Every row comes from one small tree of marks. The marks that hang from a mark follow it in brackets, in alphabetical order. Every link used is in the known rows. Which tree was each row made from?
Known rows:
H{N{S X} V}: -15.5 9.0 -4.1 -12.9 -40.4 -1.0 -0.1 9.9 29.4 -18.3 -9.0 15.0 18.5 -6.7
 -1.8 45.8 -59.9 -42.6 -16.7 28.5 12.3 12.1
U{H{V{R}}}: 72.7 12.1 -2.2 -5.7 -39.4 5.0 25.7 10.2 8.8 -9.0 -14.8 14.9 48.6 -5.5
 4.3 21.0 20.4 -16.2 8.1 26.9 13.4 6.7
X{N}: 1.3 -5.8 -14.7 0.9 -39.2 5.2 3.5 15.4 19.8 -9.8 -41.6 18.1 7.0 1.4 -5.9
 13.7 -19.9 -55.7 3.8 31.6 13.4 3.0
U{C{N} H}: 58.4 0.7 -7.3 3.6 -38.6 46.1 14.2 -1.9 14.5 2.4 -10.4 32.8 1.1 -8.3 1.1
 49.0 7.7 -31.6 16.2 48.3 14.4 32.2
H{N{S} U{C}}: -8.6 -4.3 -11.1 9.7 -47.0 7.2 14.0 9.4 29.2 -12.9 -27.1 28.7 -58.4 -3.4
 -2.2 34.0 -44.9 -50.8 -12.5 42.9 10.5 21.6
X{N{S}}: 1.7 -1.4 -15.0 5.9 -38.5 9.2 2.8 20.2 22.6 -23.6 -43.0 18.7 2.8 0.5
 -14.6 19.5 -48.3 -49.8 -0.9 32.6 12.5 6.3
U{C{N}}: 14.5 -6.0 -12.7 5.7 -40.5 42.8 9.6 -6.5 15.3 -1.1 -19.5 32.1 7.8 -0.1
 8.8 39.6 -8.9 -36.5 19.2 48.0 12.9 32.6
V{H{U{C}} R}: 66.8 -7.4 -3.5 -1.7 -48.5 6.6 59.8 0.2 11.0 -0.7 -34.4 23.9 -12.4 -6.9
 -1.9 15.0 14.0 -46.7 12.4 39.8 10.2 15.6
V{H R}: 73.0 -6.4 -2.9 -5.6 -42.4 2.3 54.5 8.1 5.5 -8.1 -28.9 13.8 21.2 2.9 4.0
 4.0 6.6 -35.7 11.8 31.6 11.7 5.6
V{H{U{C{N}}}}: 32.7 -10.8 -5.3 -0.8 -47.8 43.1 46.5 2.3 23.8 11.1 -15.7 30.7 -21.4 -0.7
 3.9 22.3 -10.7 -48.8 9.7 46.2 13.2 33.4
C{N{S} U{H}}: 33.1 4.4 -2.7 -2.1 -37.4 57.1 3.7 11.7 24.3 -1.8 0.2 25.6 -22.5 -17.7
 7.2 20.7 -27.5 -42.8 3.1 33.3 13.4 24.1
V{H{N{S} U} R}: 58.2 -6.5 -0.5 -3.7 -47.4 0.5 56.3 22.7 31.6 -9.7 -33.2 10.1 -45.3 3.9
 3.3 3.1 -35.6 -53.6 -21.1 28.1 6.9 3.3
C{N{S} U}: -10.9 -2.9 -8.0 -1.0 -41.6 52.7 -1.0 8.0 26.7 -5.2 -11.6 24.1 -15.9 -9.3
 15.4 14.3 -46.2 -48.2 5.7 34.5 12.7 25.8
C{N{S X} U}: -11.9 -0.4 -1.9 -17.1 -40.9 48.5 -13.3 -2.4 29.9 -5.8 -1.5 20.9 -14.7
 -18.6 6.1 35.4 -51.6 -68.0 5.8 34.4 11.4 24.8
U{C{N{X}}}: 12.6 -4.0 -8.6 -11.8 -40.5 37.8 -2.0 -16.9 20.1 0.0 -12.3 29.4 8.4 -9.1
 -0.2 58.9 -14.4 -56.2 19.2 48.3 12.6 33.8
N{X}: -0.1 -0.6 -2.6 -14.1 -40.4 -2.2 -3.4 -3.5 8.4 -11.9 -5.1 15.8 7.6 -5.0
 -0.9 35.7 -18.9 -56.6 14.4 31.4 14.2 10.4
V{R}: 41.8 -2.4 -9.3 -1.2 -44.8 -0.8 18.2 6.9 6.0 -15.0 -31.0 13.7 13.5 5.4
 8.0 10.1 4.6 -36.5 15.6 27.8 9.4 3.4
C{U{H}}: 22.8 2.7 -2.8 -4.1 -39.2 19.5 7.7 5.6 8.6 1.7 -0.1 24.9 -18.8 -20.5 7.6
 13.8 6.7 -42.9 9.0 29.8 13.8 13.0
C{N U}: -12.7 -6.8 -9.1 -4.8 -43.4 50.3 -2.3 0.5 23.4 8.5 -7.7 25.0 -12.2 -5.8
 23.0 9.4 -16.6 -51.1 10.4 35.0 12.5 20.8
H{U}: -10.4 -5.8 -8.5 2.5 -46.6 1.0 9.5 9.3 14.4 -6.3 -9.5 18.1 -32.2 6.6 9.5
 3.4 -16.5 -49.3 8.4 28.6 11.7 11.5
H{N{S}}: -4.9 -3.6 -10.6 7.4 -41.2 1.1 9.0 18.8 23.5 -21.1 -20.8 17.0 -24.4 1.9
 6.7 21.9 -52.8 -38.6 -13.5 31.3 11.5 10.0

Write each row's tree:
45.7 7.0 -1.8 -8.8 -36.2 5.8 8.7 0.7 23.4 -14.2 -9.9 27.0 -26.2 -23.9
 -20.1 72.1 -32.6 -51.9 -10.2 43.0 13.7 21.1 | U{C H{N{S X}}}
27.7 6.1 -8.2 -1.2 -42.8 1.7 20.4 16.6 26.7 -21.6 -34.1 14.2 24.3 3.5
 8.5 20.7 -37.6 -26.6 -16.4 26.7 8.0 6.1 | H{N{S} V{R}}
15.2 3.7 -6.6 -1.8 -47.0 1.3 22.7 20.2 34.8 -15.9 -31.3 13.8 -10.3 5.8
 10.0 10.7 -40.6 -37.5 -21.2 25.3 6.9 5.7 | H{N{S} U V{R}}
79.9 11.6 -4.5 -0.8 -40.2 9.8 29.7 -2.1 4.4 -6.9 -26.8 28.2 51.0 -12.3
 -3.8 40.3 30.9 -12.4 15.5 40.5 11.0 19.0 | U{C H{V{R}}}
13.4 -1.6 -14.0 8.2 -41.3 45.9 8.1 0.9 18.6 -14.1 -21.5 31.2 3.9 -2.4
 0.0 44.5 -38.0 -32.5 13.9 47.6 12.2 34.5 | U{C{N{S}}}
9.1 1.1 -6.0 -13.6 -37.8 35.1 -5.8 2.8 24.5 -18.6 -3.1 15.4 1.8 -2.4
 -2.0 43.9 -53.0 -55.1 8.1 35.3 11.6 23.7 | C{N{S X}}
88.0 9.6 -4.1 -4.0 -40.2 46.6 26.4 -2.1 19.5 1.9 -22.5 27.4 49.7 -9.8
 4.9 45.3 24.1 -15.9 13.9 43.4 12.6 28.8 | U{C{N} H{V{R}}}
-16.3 3.5 -10.0 5.8 -46.5 10.4 17.3 -0.8 13.9 -2.1 -15.6 31.8 13.1 -3.2
 3.3 28.6 -7.8 -29.7 12.2 37.2 14.1 25.9 | H{U{C} V}
21.2 -6.6 0.9 -17.4 -44.7 0.6 41.1 -2.9 31.5 8.1 -14.1 25.6 -44.2 -13.6
 -6.9 44.8 -20.4 -73.5 -11.7 40.4 13.0 20.1 | V{H{N{X} U{C}}}
3.2 -1.5 -6.0 -11.0 -42.2 40.0 -0.8 -5.8 29.8 -9.4 -12.1 25.9 -31.5 -9.3
 -8.9 54.6 -46.5 -66.2 8.1 45.8 10.8 34.5 | H{U{C{N{S X}}}}
-16.3 3.8 -3.1 -17.1 -40.7 -4.7 0.9 2.1 28.0 -4.9 -6.6 16.8 21.8 -4.0
 8.5 40.6 -33.3 -45.9 -13.7 30.4 14.2 9.4 | H{N{X} V}
31.3 1.0 -3.1 -5.6 -38.4 54.0 3.9 3.4 22.5 12.7 0.6 27.2 -18.7 -17.7
 15.3 16.8 -0.7 -45.0 8.1 34.2 14.7 22.9 | C{N U{H}}
24.5 3.6 -8.0 -3.0 -43.7 -1.5 20.8 10.5 25.0 -8.6 -33.3 15.0 28.5 5.4
 16.9 16.2 -10.7 -28.7 -11.8 30.0 8.3 4.3 | H{N V{R}}
18.5 3.9 -5.5 -3.6 -48.4 1.6 21.9 9.2 16.4 -6.8 -25.1 14.1 17.8 6.5 12.4
 2.5 -1.4 -33.3 5.5 24.8 8.8 6.6 | H{U V{R}}
14.3 0.5 -8.6 -10.2 -40.5 40.8 -1.5 -8.4 21.5 -14.2 -11.9 27.6 4.7 -11.2
 -8.7 63.4 -43.4 -52.9 14.8 48.2 12.4 34.5 | U{C{N{S X}}}
43.5 4.6 -2.9 -12.2 -37.8 5.0 8.0 -5.3 22.0 -0.7 -9.7 25.2 -24.5 -22.8
 -9.6 67.5 -2.3 -56.9 -6.4 45.2 14.6 19.6 | U{C H{N{X}}}
32.7 7.0 2.2 -21.3 -35.2 51.7 -7.3 1.3 29.0 -2.1 8.8 22.3 -21.0 -26.5
 -1.1 41.7 -33.3 -62.9 2.2 33.4 13.1 25.1 | C{N{S X} U{H}}
58.3 -10.0 -1.2 -7.8 -48.7 -1.9 56.0 16.5 30.3 1.0 -31.0 13.1 -41.7 6.1
 11.6 -2.4 -7.1 -58.2 -16.6 27.7 10.1 1.9 | V{H{N U} R}
68.7 12.8 2.2 -23.3 -37.4 -2.8 14.7 4.6 28.4 -3.4 -13.7 11.8 24.3 -11.5
 0.4 43.9 3.3 -42.8 -13.5 29.3 11.5 3.2 | U{H{N{X} V{R}}}
68.7 -3.5 2.1 -21.6 -40.8 -4.0 44.0 10.2 28.1 -16.3 -28.5 7.7 -6.4 -7.3
 -7.4 33.2 -38.8 -60.2 -15.7 32.3 8.8 4.3 | V{H{N{S X}} R}
7.9 13.1 -0.4 -2.0 -38.7 20.5 8.8 18.8 30.5 -2.1 -4.4 25.0 -6.1 -23.1
 7.2 25.3 -35.9 -30.2 -22.2 26.5 14.1 13.5 | C{U{H{N{S} V}}}
18.0 -6.4 -1.5 0.0 -45.1 4.1 46.9 24.1 31.2 -8.0 -16.6 16.9 -52.8 2.6
 2.6 7.7 -55.7 -51.8 -23.6 27.9 12.1 9.2 | V{H{N{S} U}}
30.5 0.9 -9.9 -1.3 -48.5 40.3 22.6 -4.1 28.8 2.7 -31.4 26.8 20.1 1.6
 12.7 25.5 3.3 -35.1 12.2 40.8 8.6 29.8 | H{U{C{N}} V{R}}
66.8 -6.6 1.9 -25.1 -40.5 -7.1 45.4 3.2 27.3 -2.0 -26.3 9.5 -4.2 -5.7
 2.8 28.9 -10.5 -63.9 -12.0 31.4 10.5 2.9 | V{H{N{X}} R}
0.6 -8.5 -10.6 3.1 -47.0 43.3 9.6 -2.0 23.2 3.2 -16.3 31.4 -29.0 2.8 9.5
 28.8 -12.3 -49.7 13.2 46.4 10.4 33.1 | H{U{C{N}}}
45.8 10.6 -7.1 1.0 -37.4 49.7 15.8 -0.4 17.4 5.9 -6.8 33.4 40.5 -10.1
 2.5 48.9 6.4 -14.5 12.3 46.2 16.2 35.3 | U{C{N} H{V}}
73.9 9.0 -6.7 -0.8 -41.5 9.0 31.6 3.7 21.1 -1.0 -30.0 27.8 25.0 -13.5
 1.4 43.6 17.4 -21.0 -7.8 41.4 12.3 14.8 | U{C H{N V{R}}}
